Every row comes from one small tree of marks. The marks that hang from a mark follow it in brackets, in the order of their numbers. Every link used is in the known rows. Which tree was each row made from?
Known rows:
Q477{Q208{Q429}}: [-0.14 -0.12 -0.04 -0.33 -0.17 -0.12 -0.30 -0.10  0.23 -0.38 -0.30 -0.20
  0.13 -0.28  0.58 -0.43  0.00 -0.22  0.33 -0.18  0.07]
Q333{Q396{Q904}}: [-0.08  0.23 -0.10 -0.13 -0.54  0.14 -0.15  0.17  0.04 -0.04 -0.14 -0.07
  0.21 -0.34 -0.17 -0.25 -0.17  0.25  0.25  0.19  0.22]
Q362{Q396 Q904}: [-0.13  0.14 -0.04 -0.33 -0.45 -0.20  0.00  0.09  0.11  0.04  0.11 -0.19
  0.05 -0.40 -0.18 -0.32 -0.30 -0.08  0.28  0.33  0.23]
Q429{Q208}: [-0.09  0.09 -0.17 -0.40 -0.11  0.16 -0.20 -0.21  0.18 -0.22 -0.36 -0.19
  0.07 -0.21  0.30 -0.27 -0.04 -0.07  0.52 -0.27  0.21]
Q362{Q396{Q333}}: [ 0.00  0.28 -0.15 -0.44 -0.52  0.00  0.02 -0.24  0.06  0.01 -0.13 -0.26
  0.15 -0.41 -0.11 -0.19 -0.16 -0.05  0.38  0.31  0.21]
Q208{Q333 Q477}: [ 0.29  0.04 -0.28 -0.38 -0.28  0.30 -0.35 -0.06  0.31  0.03 -0.26 -0.09
  0.22 -0.32  0.37 -0.44 -0.31 -0.07  0.31 -0.35  0.01]
Q208{Q429 Q477}: [-0.12 -0.15  0.07 -0.32 -0.02  0.04 -0.34 -0.26  0.25 -0.23 -0.25 -0.18
  0.12 -0.25  0.57 -0.48 -0.22 -0.14  0.30 -0.47  0.09]
Q208{Q429}: [-0.18 -0.07 -0.01 -0.23 -0.13  0.15 -0.27 -0.07  0.17 -0.35 -0.16 -0.27
  0.06 -0.30  0.37 -0.28 -0.10 -0.16  0.30 -0.18  0.22]
Q396{Q362 Q904}: [-0.02 -0.01 -0.29 -0.18 -0.57  0.01  0.11 -0.17 -0.10 -0.03 -0.19  0.02
 -0.11 -0.27 -0.28 -0.09 -0.09  0.20  0.19  0.13  0.26]
Q264{Q362{Q396{Q333} Q904{Q356}}}: [ 0.06  0.25 -0.07 -0.43 -0.38 -0.30  0.11 -0.07 -0.23  0.08 -0.15 -0.29
 -0.05 -0.38 -0.50 -0.24 -0.10  0.07  0.43  0.49  0.38]
Q904{Q362}: [ 0.02  0.19 -0.18 -0.20 -0.27  0.32 -0.08 -0.21  0.14 -0.09  0.00  0.08
 -0.11 -0.35 -0.08 -0.27 -0.23 -0.07  0.32  0.14  0.23]
Q477{Q208{Q333{Q396{Q362 Q904}} Q429}}: [-0.08 -0.08 -0.18 -0.19 -0.43 -0.16 -0.12  0.21  0.17 -0.08 -0.23  0.03
  0.28 -0.24  0.33 -0.30  0.06  0.13  0.26 -0.09 -0.09]
Q333{Q396{Q362 Q904}}: [-0.15  0.15 -0.22 -0.08 -0.57  0.10  0.02  0.10 -0.03  0.05 -0.11  0.10
  0.07 -0.37 -0.29 -0.16 -0.16  0.33  0.21  0.23  0.11]
Q396{Q333 Q362}: [ 0.09  0.09 -0.39 -0.37 -0.50  0.13  0.13 -0.37 -0.09 -0.03 -0.27 -0.12
 -0.02 -0.29 -0.12 -0.02 -0.10  0.04  0.34  0.17  0.13]
Q477{Q208{Q333 Q429}}: [ 0.03 -0.11 -0.17 -0.33 -0.25 -0.03 -0.31  0.08  0.28 -0.25 -0.28 -0.17
  0.26 -0.27  0.60 -0.38  0.02 -0.18  0.33 -0.23 -0.02]
Q208{Q333{Q396{Q362 Q904}} Q429 Q477}: [-0.03 -0.10 -0.12 -0.15 -0.34 -0.01 -0.13  0.13  0.17  0.14 -0.16  0.10
  0.31 -0.20  0.26 -0.32 -0.16  0.30  0.21 -0.36 -0.12]
Q208{Q333{Q396} Q429}: [-0.07  0.05 -0.14 -0.13 -0.27  0.29 -0.30  0.37  0.25 -0.10 -0.07 -0.12
  0.34 -0.34  0.33 -0.25 -0.12  0.05  0.30 -0.14 -0.01]
Q477{Q208{Q333}}: [ 0.18  0.02 -0.31 -0.38 -0.38  0.09 -0.30  0.05  0.28 -0.17 -0.30 -0.13
  0.21 -0.34  0.41 -0.40 -0.07 -0.17  0.34 -0.08  0.01]
Q356{Q333{Q396{Q362}}}: [ 0.05  0.29 -0.30 -0.14 -0.58  0.08  0.00  0.13  0.15 -0.03 -0.11 -0.07
  0.16 -0.32 -0.12 -0.21 -0.19  0.22  0.46  0.13  0.03]
Q264{Q362}: [ 0.05  0.08 -0.12 -0.30 -0.16  0.28 -0.27 -0.16 -0.10 -0.22 -0.35 -0.19
 -0.24 -0.51 -0.12 -0.32 -0.20 -0.21  0.37  0.05  0.35]
Q264{Q362{Q904}}: [ 0.05  0.02 -0.04 -0.32 -0.21  0.04 -0.16 -0.02 -0.16 -0.14 -0.26 -0.21
 -0.21 -0.42 -0.24 -0.33 -0.22 -0.17  0.34  0.13  0.38]

Which tree is each row?
[-0.06  0.39 -0.24 -0.23 -0.32 -0.01  0.09 -0.11  0.19  0.07  0.20  0.07
  0.01 -0.37 -0.33 -0.28 -0.13  0.19  0.40  0.49  0.22]
Q904{Q356 Q362{Q396}}
[ 0.04  0.04 -0.06 -0.19 -0.30 -0.06 -0.24  0.23  0.24  0.10 -0.16 -0.06
  0.48 -0.15  0.32 -0.40 -0.10  0.37  0.28 -0.30 -0.02]
Q208{Q333{Q396{Q904{Q356}}} Q429 Q477}
[ 0.04  0.26 -0.25 -0.14 -0.61 -0.08  0.08  0.22  0.11  0.03 -0.05 -0.09
  0.16 -0.27 -0.19 -0.22 -0.21  0.24  0.43  0.19  0.05]
Q356{Q333{Q396{Q362{Q904}}}}
[ 0.22  0.43 -0.31 -0.20 -0.42 -0.02  0.10 -0.05  0.19 -0.02  0.06 -0.07
  0.10 -0.16 -0.26 -0.24 -0.04  0.31  0.54  0.33  0.26]
Q904{Q356{Q333} Q362}
[-0.07 -0.13 -0.11 -0.18 -0.22 -0.01 -0.17  0.22  0.24  0.13 -0.07  0.09
  0.29 -0.25  0.36 -0.38 -0.26  0.16  0.24 -0.36 -0.21]
Q208{Q333{Q396{Q362{Q904}}} Q429 Q477}
[ 0.02  0.06 -0.25 -0.33 -0.27  0.03 -0.09 -0.05  0.19  0.16 -0.36  0.10
  0.26 -0.14  0.22 -0.30 -0.09  0.30  0.45 -0.42 -0.05]
Q429{Q208{Q333{Q396{Q362 Q904}} Q477}}
[-0.03  0.02 -0.10 -0.18 -0.40 -0.13 -0.14  0.20  0.21 -0.07 -0.17  0.06
  0.31 -0.20  0.30 -0.34  0.05  0.13  0.29 -0.04 -0.03]
Q477{Q208{Q333{Q396{Q904{Q362}}} Q429}}
[ 0.09  0.29 -0.08 -0.40 -0.48 -0.21  0.10 -0.22 -0.27  0.04 -0.30 -0.26
 -0.04 -0.38 -0.54 -0.18 -0.01  0.16  0.43  0.43  0.45]
Q264{Q362{Q396{Q333 Q904{Q356}}}}
[ 0.06  0.26 -0.06 -0.34 -0.38 -0.34  0.06  0.09 -0.11  0.04 -0.09 -0.27
 -0.07 -0.39 -0.49 -0.32 -0.14  0.09  0.48  0.41  0.36]
Q264{Q362{Q396 Q904{Q356{Q333}}}}
[-0.10  0.24 -0.12 -0.34 -0.42 -0.32  0.05  0.17  0.12  0.07  0.17 -0.23
  0.14 -0.34 -0.27 -0.32 -0.19  0.11  0.33  0.47  0.25]
Q362{Q396 Q904{Q356}}
[ 0.09  0.04 -0.31 -0.39 -0.55 -0.10  0.24 -0.22 -0.16  0.05 -0.17 -0.14
  0.01 -0.21 -0.24 -0.02 -0.13  0.09  0.29  0.25  0.16]
Q396{Q333 Q362{Q904}}
[ 0.08  0.29 -0.26 -0.11 -0.73 -0.09  0.12  0.13  0.04  0.03 -0.14 -0.07
  0.19 -0.23 -0.29 -0.16 -0.11  0.39  0.41  0.18  0.13]
Q356{Q333{Q396{Q362 Q904}}}
[ 0.08  0.19 -0.22 -0.37 -0.24 -0.03 -0.17  0.04  0.25  0.12 -0.35 -0.03
  0.42 -0.09  0.24 -0.37 -0.02  0.38  0.52 -0.36  0.03]
Q429{Q208{Q333{Q396{Q904{Q356}}} Q477}}
[ 0.08  0.38 -0.38 -0.17 -0.49 -0.04  0.01  0.17  0.17 -0.03 -0.04 -0.16
  0.24 -0.26 -0.18 -0.23 -0.06  0.39  0.51  0.28  0.09]
Q904{Q356{Q333{Q396{Q362}}}}
[-0.07 -0.10 -0.15 -0.17 -0.18  0.15 -0.24  0.13  0.29  0.08 -0.13  0.10
  0.28 -0.30  0.43 -0.38 -0.25  0.13  0.26 -0.41 -0.23]
Q208{Q333{Q396{Q362}} Q429 Q477}
[ 0.02  0.01 -0.01 -0.14 -0.30  0.02 -0.17  0.14  0.23  0.14 -0.11  0.11
  0.35 -0.16  0.26 -0.37 -0.17  0.29  0.25 -0.32 -0.04]
Q208{Q333{Q396{Q904{Q362}}} Q429 Q477}
[ 0.27  0.37 -0.22 -0.33 -0.66 -0.18  0.30 -0.28 -0.16  0.09 -0.16 -0.14
  0.20 -0.02 -0.47 -0.02  0.14  0.49  0.37  0.45  0.45]
Q396{Q333 Q904{Q356 Q362}}
[ 0.07  0.12 -0.17 -0.37 -0.26  0.06 -0.20 -0.01  0.23  0.10 -0.39 -0.01
  0.35 -0.13  0.30 -0.36 -0.09  0.25  0.47 -0.44  0.02]
Q429{Q208{Q333{Q396{Q904}} Q477}}
